Known rows, with every way that one mark hangs from another
loleta{vamus{meze miku}}: [ 0.75  0.22  4.86 -5.63  2.79 -1.30 -4.60  1.39 -3.06  3.03  0.94 -0.39
 -1.44 -3.06 -2.94 -1.46  2.74 -6.42]
loleta{vamus}: [ 0.16 -0.23  0.79 -3.19  2.62  0.33 -0.85  1.03 -2.90 -0.78  1.48  0.19
 -0.20 -0.13 -0.28  0.56  1.47 -3.60]
toki{fadi{fidaf{miku nomig}}}: [ 2.12  2.12  1.25  2.81 -1.00  1.73  3.10 -0.98  2.48  0.20 -0.84 -0.90
  2.98  1.47  4.43  1.82 -5.78  2.89]
fidaf{fadi miku nomig{vamus{meze}}}: [-0.71  3.28  4.10  1.64 -1.06  2.30 -5.41 -1.35  4.44  3.67  2.34 -1.45
 -1.18  0.76 -0.54  2.87 -5.23  2.41]
nomig{fidaf vamus{meze}}: [ 2.03  0.54  2.50  1.35  0.14 -1.01  0.93 -1.75 -1.30  0.02  4.91 -0.22
  0.42 -1.79  1.11  1.82 -2.51  0.64]
toki{fadi nomig{fidaf vamus{meze}}}: [ 4.72  1.16 -1.36  3.57  0.74  0.18  3.70  1.50  1.83 -2.35  4.04  2.97
  3.46 -0.20  3.31  5.04 -6.95  3.39]
toki{fadi nomig{fidaf}}: [ 4.41  1.67 -2.42  3.88  0.21  0.29  4.42  1.57  1.51 -3.59  1.27  3.67
  4.67  1.17  3.54  5.24 -6.10  3.51]
fadi{fidaf toki}: [ 3.68  2.18 -1.73  3.08 -1.35  0.37  4.71 -0.76  1.15 -1.13  0.81  0.85
  1.35  1.93  4.63 -0.71 -2.07  2.89]
fidaf{fadi{toki} miku nomig{vamus{meze}}}: [ 0.64  4.54  1.44  2.80 -1.88  3.08 -4.28 -0.49  6.08  2.78  3.76 -0.09
 -1.54  1.86  0.89  3.28 -5.52  3.70]
nomig{fidaf{fadi{toki}} vamus{meze miku}}: [ 3.05  4.26  3.16  1.16 -1.80 -2.04 -2.19 -0.97  1.13  1.36  4.59  1.42
  0.49 -1.49 -0.35  3.31 -3.59  0.82]
nomig{fidaf vamus}: [ 1.40  0.87  1.14  2.32 -0.45 -0.47  2.77 -1.74 -2.10 -1.61  4.19 -0.34
  2.03 -0.18  2.14  3.96 -2.46  1.58]
vamus{miku}: [-0.06  0.97  3.41 -1.89 -0.49 -1.36 -2.32  0.70 -1.17  2.58 -1.65 -0.86
  0.43 -1.67 -2.03  0.24  1.57 -2.25]
fadi{toki}: [ 1.78  1.61 -3.24  1.37 -1.01  0.90  1.44  1.06  2.03 -1.06  1.68  1.66
 -0.44  1.37  1.73  0.43 -0.30  1.56]
toki{fadi{fidaf{miku}}}: [ 1.92  1.72  0.66  1.61 -1.44  1.24  3.44 -1.09  0.68  0.06 -0.74 -0.34
  3.26  1.48  4.10  0.52 -5.90  2.24]
fidaf{fadi{toki{nomig{vamus{meze}}}}}: [ 2.81  3.36 -2.54  2.52 -0.91  0.52 -1.49  1.65  4.95 -0.56  3.05  3.66
 -0.22  1.61  0.52  2.48 -4.52  3.34]
nomig{fidaf{fadi{toki} miku} vamus}: [ 1.55  4.24  0.91  3.20 -2.91  1.35  0.28 -2.35  0.22 -0.60  5.10  0.75
  2.10  2.43  2.63  5.03 -6.30  3.80]
nomig{vamus{meze miku}}: [ 0.19  0.26  3.96 -1.88  0.33 -1.26 -2.67  0.52 -0.60  3.59  2.17 -1.48
 -1.23 -3.06 -1.91  0.01  0.20 -2.00]

Rows
[-0.96  3.63  3.08  1.90 -1.66  2.44 -4.83 -1.35  4.16  2.31 -0.48 -0.85
  0.02  2.05 -0.41  3.04 -4.46  2.57]  fidaf{fadi miku nomig}
[ 1.19  1.53  4.10  2.80 -0.75  1.94  1.52 -2.52  0.31  1.85 -1.06 -2.75
  1.79  1.52  3.62  0.27 -3.17  2.39]  fadi{fidaf{miku nomig}}
[ 1.92  3.21  5.18  0.27 -1.20 -2.56 -3.04 -1.61 -0.17  2.08  3.39  0.30
  0.83 -2.42 -1.53  3.01 -3.38 -0.25]  nomig{fidaf{fadi} vamus{meze miku}}
[ 4.03  2.99  1.62  3.48 -0.59  0.26  2.47 -0.18  2.97  1.31  2.06 -0.81
  0.29  0.05  3.82  0.91 -1.77  2.45]  fadi{fidaf{nomig{vamus{meze miku}}} toki}
[ 2.49  4.10 -1.82  2.27 -1.40  0.11 -1.53  2.06  3.85 -0.29  1.69  3.10
  1.01  1.74  0.08  3.88 -3.75  2.89]  fidaf{fadi{toki{nomig{vamus{miku}}}}}
[ 3.00  2.06  2.29  2.02 -0.06 -0.47  2.28  0.18  3.00  1.10  0.18 -0.79
  2.00 -1.20  2.79  1.78 -4.24  1.32]  toki{fadi{fidaf{nomig{vamus{meze miku}}}}}
[ 2.78  2.54  0.16  2.60 -2.36  2.07  3.33 -1.61  0.12  0.66  0.81 -0.45
  1.60  2.90  5.00 -0.92 -3.61  3.18]  fadi{fidaf{miku} toki}
[ 2.78  3.83 -0.88  1.59 -1.13 -0.19 -2.62  2.02  4.31  0.76  2.17  3.26
  0.03  0.71 -0.55  2.62 -3.67  2.18]  fidaf{fadi{toki{nomig{vamus{meze miku}}}}}
[ 1.58  4.54 -1.79  3.60 -1.27  1.01 -2.12  0.73  7.03 -0.76  0.91  2.00
 -0.65  2.03  0.57  3.68 -2.71  3.46]  fidaf{fadi{toki} nomig}
[ 1.08  1.44  4.00  3.23 -0.67  2.18  2.19 -2.39  0.08  1.81  0.70 -3.41
  1.84  1.47  4.15  1.46 -3.81  2.98]  fadi{fidaf{miku nomig{vamus}}}
[ 5.49  1.72 -1.98  4.37 -0.04  0.88  4.95  0.84  1.90 -0.91  3.15  1.84
  1.71  1.72  5.26  0.64 -4.05  4.21]  fadi{fidaf toki{nomig{vamus{meze}}}}
[ 2.32  0.86  3.07  3.05  0.65  0.04  2.23 -1.62  1.62  1.08  1.19 -2.08
  0.57 -0.47  3.04  0.34 -2.25  2.00]  fadi{fidaf{nomig{vamus{meze}}}}
[ 2.98  3.17  0.78  4.21 -1.73  2.75  2.94 -1.45  2.42  0.80  0.68 -1.08
  1.36  2.91  5.36  0.71 -3.45  4.06]  fadi{fidaf{miku nomig} toki}
[ 1.41  1.67  3.87  0.84 -0.77 -1.65  0.92 -1.22 -3.06  0.47  2.89 -0.96
  2.36 -1.53  0.47  4.12 -1.19 -0.23]  nomig{fidaf vamus{miku}}
